What can hang from each mark:
Q828: Q462 Q550 Q968
Q550: Q388 Q828 Q968
Q462: Q828
Q968: Q550 Q611 Q828
Q611: Q113 Q968
Q803: Q388
Q388: Q550 Q803

Every row comes from one small tree of marks. The marks that hang from a mark follow it in brackets, in the order of their numbers. Every link used is in the known rows. Which tree was each row made from?
Known rows:
Q968{Q550{Q388}}: [ 0.69 -2.51 -2.39 -0.51  0.61  5.08 -0.38  4.10  3.53 -2.00 -0.45  3.29
  0.70  2.30 -2.02  2.55 -0.72  0.85 -0.32  1.41 -0.43  2.18]
Q803{Q388{Q550{Q828 Q968}}}: [ 0.15 -1.79 -1.62 -3.23  0.62  4.40  0.47  1.62  0.99 -0.99 -2.57 -3.58
  1.34  1.74 -3.08 -1.41  2.79 -1.48 -3.04 -0.81  0.70  2.61]
Q968{Q611 Q828}: [ 1.09 -2.22 -3.45 -1.78  3.14 -0.98  0.01 -0.72  0.42 -2.91 -0.86 -0.57
 -0.62  2.59 -0.07 -1.22  2.61 -2.28 -0.98  2.00  0.97 -1.30]
Q968{Q550 Q611 Q828{Q462}}: [ 0.49 -2.42 -2.72 -0.07  3.77  0.76  2.57 -0.96  1.89 -3.64 -2.40  2.43
  1.82  1.45 -1.26 -0.68  2.52 -1.83 -2.25  3.04 -0.20 -1.44]
Q803{Q388{Q550{Q828}}}: [ 0.34 -1.91 -1.34 -3.11  1.31  3.05  0.41 -0.06  1.49 -1.49 -2.46 -4.63
  0.65  0.99 -2.37  0.05  1.24 -2.16 -1.75 -0.85  1.07  2.53]
Q611{Q113 Q968{Q828}}: [ 0.81 -3.41 -3.71  1.99  0.12 -0.44 -0.84 -1.32  6.68 -2.61 -0.24 -0.98
 -1.08  3.65  0.75 -0.55  0.28 -2.03  0.38  2.54  5.74  1.14]
Q828{Q462 Q968}: [ 0.68 -1.60 -3.22  2.93  2.93 -0.25  1.54 -1.43  0.89 -3.35 -2.07  0.37
  0.01  1.33  0.29 -0.91 -0.43 -2.39 -1.57  3.53 -1.98  1.64]
Q803{Q388{Q550{Q968{Q611 Q828}}}}: [ 0.92 -3.10 -1.45 -2.67  1.38  2.94  1.15  0.29 -0.27 -1.14 -2.92 -2.26
  2.51  3.13 -2.79 -3.33  2.47 -1.26 -2.58 -0.47 -0.26  0.92]
Q611{Q113 Q968{Q828{Q462}}}: [ 0.82 -3.10 -3.55  3.45  0.95 -1.74  0.59 -2.27  6.59 -2.99 -1.20  0.56
  0.71  2.98  0.94 -1.17  0.62 -2.19  0.59  3.34  5.10  0.65]
Q968{Q828{Q550{Q388}}}: [ 0.48 -1.44 -3.57  0.27  1.98  1.17 -2.73  1.73  1.31 -1.64  2.13  0.35
 -1.54  5.87 -1.03  2.22  0.41 -0.43  0.18  3.15  1.87  1.20]
Q550{Q388{Q803}}: [ 1.14 -0.99 -2.74 -0.23 -0.60  2.13 -2.08  3.14  2.44 -2.23 -0.15  3.24
 -0.62  2.76 -2.49  1.33  0.77  0.15  1.58  0.49  0.08  0.03]
Q550{Q968}: [ 0.64 -0.92 -3.51 -0.59  0.86  2.87 -0.31  3.08  0.59 -1.89 -0.79  1.30
  0.08  2.69 -0.81 -2.47  2.81 -0.11 -1.35  0.36 -0.22  1.92]
Q803{Q388{Q550{Q828{Q462} Q968}}}: [ 0.32 -1.62 -1.61 -2.19  1.50  2.73  1.61  0.58  0.82 -1.35 -3.50 -1.98
  2.90  1.24 -2.92 -1.99  3.09 -1.71 -2.94 -0.16  0.31  2.15]
Q828{Q968}: [ 0.55 -1.73 -3.34  1.51  2.03  1.53 -0.09  0.18  1.14 -2.65 -1.02 -1.59
 -2.01  2.02  0.10 -0.26 -0.86 -2.05 -1.63  2.28 -1.36  2.11]
Q550{Q388{Q803} Q828{Q968}}: [ 0.10 -0.99 -3.11 -0.52  0.30  2.72 -1.90  2.22  2.79 -2.97  0.14 -0.46
 -2.82  1.47 -2.81  3.52  1.27 -2.46 -1.28  2.23  0.22 -0.08]
Q803{Q388{Q550{Q828 Q968{Q611}}}}: [ 0.50 -2.51 -1.23 -4.52  0.78  3.31  1.01  1.17  0.22 -0.90 -3.93 -3.94
  1.75  1.19 -3.55 -3.22  3.27 -1.57 -3.92 -0.44 -0.26  1.27]
Q550{Q388{Q803} Q968{Q828}}: [ 0.77 -0.60 -3.59  0.20 -0.31  3.45 -1.91  3.89  1.75 -2.30  1.36  4.38
  0.02  4.71 -2.95  1.27  3.63 -0.14  0.17  0.50  1.18 -0.79]
Q968{Q550 Q611{Q113} Q828{Q462}}: [ 0.43 -3.12 -2.42  2.58  2.63  0.87  2.40 -2.51  3.80 -4.48 -3.24  1.70
  2.89  0.48 -1.17 -2.23  1.57 -2.12 -2.51  3.34  1.35 -2.68]
Q968{Q550{Q388} Q611 Q828{Q462}}: [ 1.19 -3.50 -2.58 -0.60  3.04  1.83  1.63  1.00  2.44 -3.13 -1.48  4.33
  2.68  2.73 -1.75  1.28  1.33 -1.05 -1.24  3.91 -0.55 -1.22]
Q388{Q550{Q828{Q462} Q968{Q611}}}: [ 1.30 -2.03 -1.96 -2.65  0.94  1.12  1.59  1.57  1.39 -2.91 -4.57 -0.98
  2.15 -0.86 -3.12 -3.86  4.72 -2.24 -3.26  2.57 -0.44  0.13]
Q462{Q828}: [ 0.52  0.98 -4.92  0.51  1.97  0.42  0.24  1.56  0.09 -3.39 -0.22 -0.40
 -1.86  3.42  0.65 -0.90  1.35  0.61 -0.46 -0.15  0.61  0.38]
Q968{Q550{Q828{Q462}} Q611}: [ 0.03 -1.86 -2.27 -2.25  2.90  1.53  2.37  0.56  2.90 -3.24 -3.80  0.18
  0.87 -0.98 -2.27 -0.75  3.32 -1.71 -3.54  2.88 -0.39 -1.06]
Q550{Q828{Q462}}: [ 0.21 -0.40 -3.64 -0.78  2.97 -0.85  0.62 -0.04  2.00 -3.18 -1.35 -0.54
 -0.29  0.13 -0.22  0.43  3.33 -2.85 -1.29  2.21  1.54  0.64]

Write each row's tree:
[ 1.20 -3.44 -1.81  0.20  0.14  1.59  0.24 -0.90  3.39 -3.70 -4.66 -5.18
 -0.60 -1.74 -2.15 -2.22  0.50 -3.93 -3.43  3.22  0.41  0.04]
Q388{Q550{Q828{Q968{Q611{Q113}}}}}
[ 0.23  0.25 -3.05 -0.94 -0.27  2.34 -0.61  3.83  2.21 -2.37 -0.67  3.76
  0.88  1.70 -3.60  0.59  5.14 -1.07 -1.13  1.53  0.76 -0.88]
Q550{Q388{Q803} Q828{Q462} Q968}
[ 0.45 -1.36 -2.08 -0.12 -0.69  5.28 -0.89  4.08  3.84 -2.55 -0.85  4.09
 -0.17  1.95 -3.74  2.48  0.44  1.13  0.12  0.42 -0.51  0.61]
Q968{Q550{Q388{Q803}}}
[ 1.05 -1.74 -3.03 -1.65 -0.27  2.59 -1.32  3.32  0.79 -2.13 -0.27  3.77
  0.62  4.16 -3.38 -0.88  4.11 -0.48 -0.89  1.20  0.05 -2.46]
Q550{Q388{Q803} Q968{Q611 Q828}}
[ 0.32 -0.26 -3.12 -1.99 -0.23  2.40 -2.42  3.17  3.33 -2.70  0.27  0.59
 -1.97  1.33 -3.08  3.35  2.86 -1.45  0.22  0.82  1.80 -0.53]
Q550{Q388{Q803} Q828}
[ 0.74 -3.82 -1.98  2.33  0.34  1.36 -1.93 -0.05  1.75 -1.36 -2.00 -2.59
 -0.98  3.19 -1.96 -2.15 -3.12 -0.57 -2.83  5.46 -1.76  0.04]
Q828{Q550{Q388} Q968{Q611{Q113}}}
[ 0.12 -1.80 -2.73 -0.94  1.75  3.72  0.64  3.04  4.03 -2.86 -1.02  2.79
  1.11  0.88 -2.08  3.70  1.63 -0.91 -1.29  2.80  0.71  1.01]
Q968{Q550{Q388 Q828{Q462}}}
[ 0.44 -2.90 -2.11  1.47  2.99  1.41  3.20 -1.04  1.36 -3.38 -4.13  1.08
  1.11 -0.08 -1.49 -2.21 -0.25 -1.70 -3.72  4.18 -3.75  0.32]
Q828{Q462 Q968{Q550 Q611}}
[ 0.98 -3.44 -2.52  2.05  1.44  0.43  0.49 -1.82  1.83 -3.18 -3.25 -2.76
 -0.53  0.71 -0.35 -3.39 -1.40 -2.66 -2.87  3.31 -1.43 -0.63]
Q828{Q968{Q611{Q113}}}
[ 0.28 -3.61 -2.45  1.75 -1.21  3.02  0.12  0.96  8.13 -2.04 -2.41  0.39
 -0.21  1.68 -1.06 -0.86 -0.98  0.14 -0.65  2.01  3.48  2.58]
Q611{Q113 Q968{Q550}}
[-0.05  1.88 -4.33  0.92 -0.79  2.77 -1.97  4.75 -0.32 -1.87  0.39  1.68
 -2.13  5.83 -2.90 -1.55  2.38  3.37 -1.08  0.51 -0.06 -0.50]
Q462{Q828{Q550{Q388{Q803} Q968}}}
[-0.29  1.93 -4.58  0.88  0.89  1.86 -0.77  3.22 -1.02 -1.80  0.11 -1.00
 -2.27  5.37 -0.93 -2.99  2.45  2.44 -2.32  0.89  0.16  1.03]
Q462{Q828{Q550{Q968}}}
[ 1.37 -2.21 -2.02 -3.74  0.12  2.43  0.26  2.72  1.54 -2.35 -4.07 -2.30
  0.53 -0.25 -3.27 -3.34  4.61 -2.02 -3.24  1.46  0.00  0.74]
Q388{Q550{Q828 Q968{Q611}}}
[ 1.66 -3.57 -2.56 -0.07 -0.73  2.74 -0.76  3.37  1.97 -1.52 -2.00  2.35
  2.45  2.73 -1.90 -3.11  1.04  0.07 -1.67  2.36 -0.52 -0.65]
Q550{Q388 Q968{Q611{Q113}}}
[ 0.80 -1.43 -2.64  1.43  1.69 -0.03 -1.22  1.87  1.18 -1.25 -0.64  2.08
  0.76  3.84 -1.49 -0.02 -0.50  0.90  0.09  4.09 -0.61  1.88]
Q828{Q462 Q550{Q388}}
[ 0.65 -1.43 -3.48  1.59  2.92 -0.46 -1.28  0.32  1.20 -2.15  1.12  1.63
  0.44  5.13 -0.72  1.59  0.78 -0.81  0.19  4.37  1.35  0.79]
Q968{Q828{Q462 Q550{Q388}}}
[ 0.88 -3.16 -2.33 -0.24  1.63  1.20 -1.70  1.56  0.06 -0.55 -1.40 -2.19
 -1.99  3.79 -2.06 -0.97 -1.96 -0.28 -2.58  5.34 -3.09  1.09]
Q828{Q550{Q388} Q968{Q611}}
[ 0.02 -2.46 -2.03  0.29  1.58  1.54  2.14 -1.07  4.36 -3.88 -4.43 -0.18
  1.75 -1.95 -2.08 -2.19  2.31 -2.26 -3.70  3.14  1.16 -2.20]
Q968{Q550{Q828{Q462}} Q611{Q113}}
[ 1.07 -1.26 -2.35 -1.16  0.64  2.09  1.09  1.97  2.33 -3.17 -3.34 -0.23
  1.74 -0.17 -2.59 -2.28  4.26 -2.02 -2.29  1.92  0.64  1.77]
Q388{Q550{Q828{Q462} Q968}}
[ 0.95 -1.65 -3.58 -0.47  3.12 -0.31  1.51  0.23 -0.44 -2.93 -1.59  1.96
  2.08  2.95 -0.80 -3.67  4.63 -1.84 -2.43  2.47 -0.34 -1.17]
Q550{Q968{Q611 Q828{Q462}}}
[ 0.85 -2.80 -3.37  0.12  1.54 -1.01 -1.28  0.90  4.39 -0.84  0.61  1.39
 -0.74  6.27 -0.38  1.55  0.63 -0.04  0.93  4.98  3.27  2.72]
Q611{Q968{Q828{Q462 Q550{Q388}}}}
[ 0.62 -0.10 -1.84 -1.43 -0.89  1.96 -1.18  1.37  3.63 -3.67 -3.02 -2.16
 -1.57 -1.29 -4.03 -0.21  3.69 -2.19 -0.54 -0.36  1.86 -0.08]
Q388{Q550{Q828} Q803}
[ 0.52 -2.31 -2.95  1.40  1.85 -0.95 -1.43 -2.13  1.51 -2.54 -1.47 -2.64
 -0.87  3.04 -1.12 -3.21  1.16 -1.57 -1.96  3.44  2.29 -2.26]
Q968{Q611{Q113} Q828{Q550}}
[ 0.68 -2.77 -3.60 -0.84  0.79  0.39 -2.67  2.10  4.65 -0.61  1.43 -0.16
 -2.53  6.80 -0.65  1.96  0.28  0.09  0.74  3.89  3.77  3.25]
Q611{Q968{Q828{Q550{Q388}}}}
[ 0.08  0.13 -3.16 -2.12 -1.25  3.96 -1.90  4.99  2.38 -1.99  0.30  1.82
 -0.97  2.14 -3.91  1.53  4.72 -0.65 -1.13  0.55  1.34 -0.51]
Q550{Q388{Q803} Q828 Q968}
[ 1.22 -1.33 -2.22 -0.67  1.38  0.51  0.72  0.40  2.97 -3.52 -3.33 -1.55
  0.99 -1.03 -1.85 -0.56  2.51 -2.87 -0.93  1.98  1.08  1.72]
Q388{Q550{Q828{Q462}}}
[ 0.80 -1.45 -2.54 -2.33 -0.27  3.63 -0.23  3.33  2.34 -2.45 -2.49 -2.00
 -0.02  0.43 -2.83 -1.19  3.83 -1.99 -2.17  0.90  1.28  2.32]
Q388{Q550{Q828 Q968}}
[ 0.82  0.02 -1.76 -0.27 -0.28  0.54  0.17  0.46  3.53 -4.12 -3.97 -0.46
  0.19 -1.78 -3.88 -0.95  4.08 -2.59 -0.47  0.67  1.24 -0.48]
Q388{Q550{Q828{Q462}} Q803}
[ 0.34 -0.99 -3.15 -2.73  2.36 -0.11  1.64  1.19  0.34 -2.51 -2.95  0.26
  1.16  0.30 -1.62 -3.54  5.70 -2.25 -3.67  2.72 -0.35 -1.00]
Q550{Q828{Q462} Q968{Q611}}
[ 0.94 -3.72 -2.58 -1.58 -0.45  3.69 -0.41  4.18  6.57 -0.81 -0.70  2.57
 -0.43  3.77 -1.45  2.40 -0.77  1.09  0.19  2.40  1.59  4.11]
Q611{Q968{Q550{Q388}}}
[ 0.05  1.67 -4.08  1.21 -0.13  1.25 -2.27  3.40  0.38 -2.33  0.56  0.46
 -2.83  5.34 -2.24  0.06  0.69  2.75 -0.08  0.77  0.40 -0.43]
Q462{Q828{Q550{Q388{Q803}}}}
[ 0.37 -1.07 -2.63 -1.33  0.94  1.40 -0.94  2.60 -0.67 -0.34 -2.08 -1.12
 -0.94  3.49 -2.31 -4.82  2.68  1.01 -3.04  2.49 -1.30  0.64]
Q828{Q550{Q968{Q611}}}
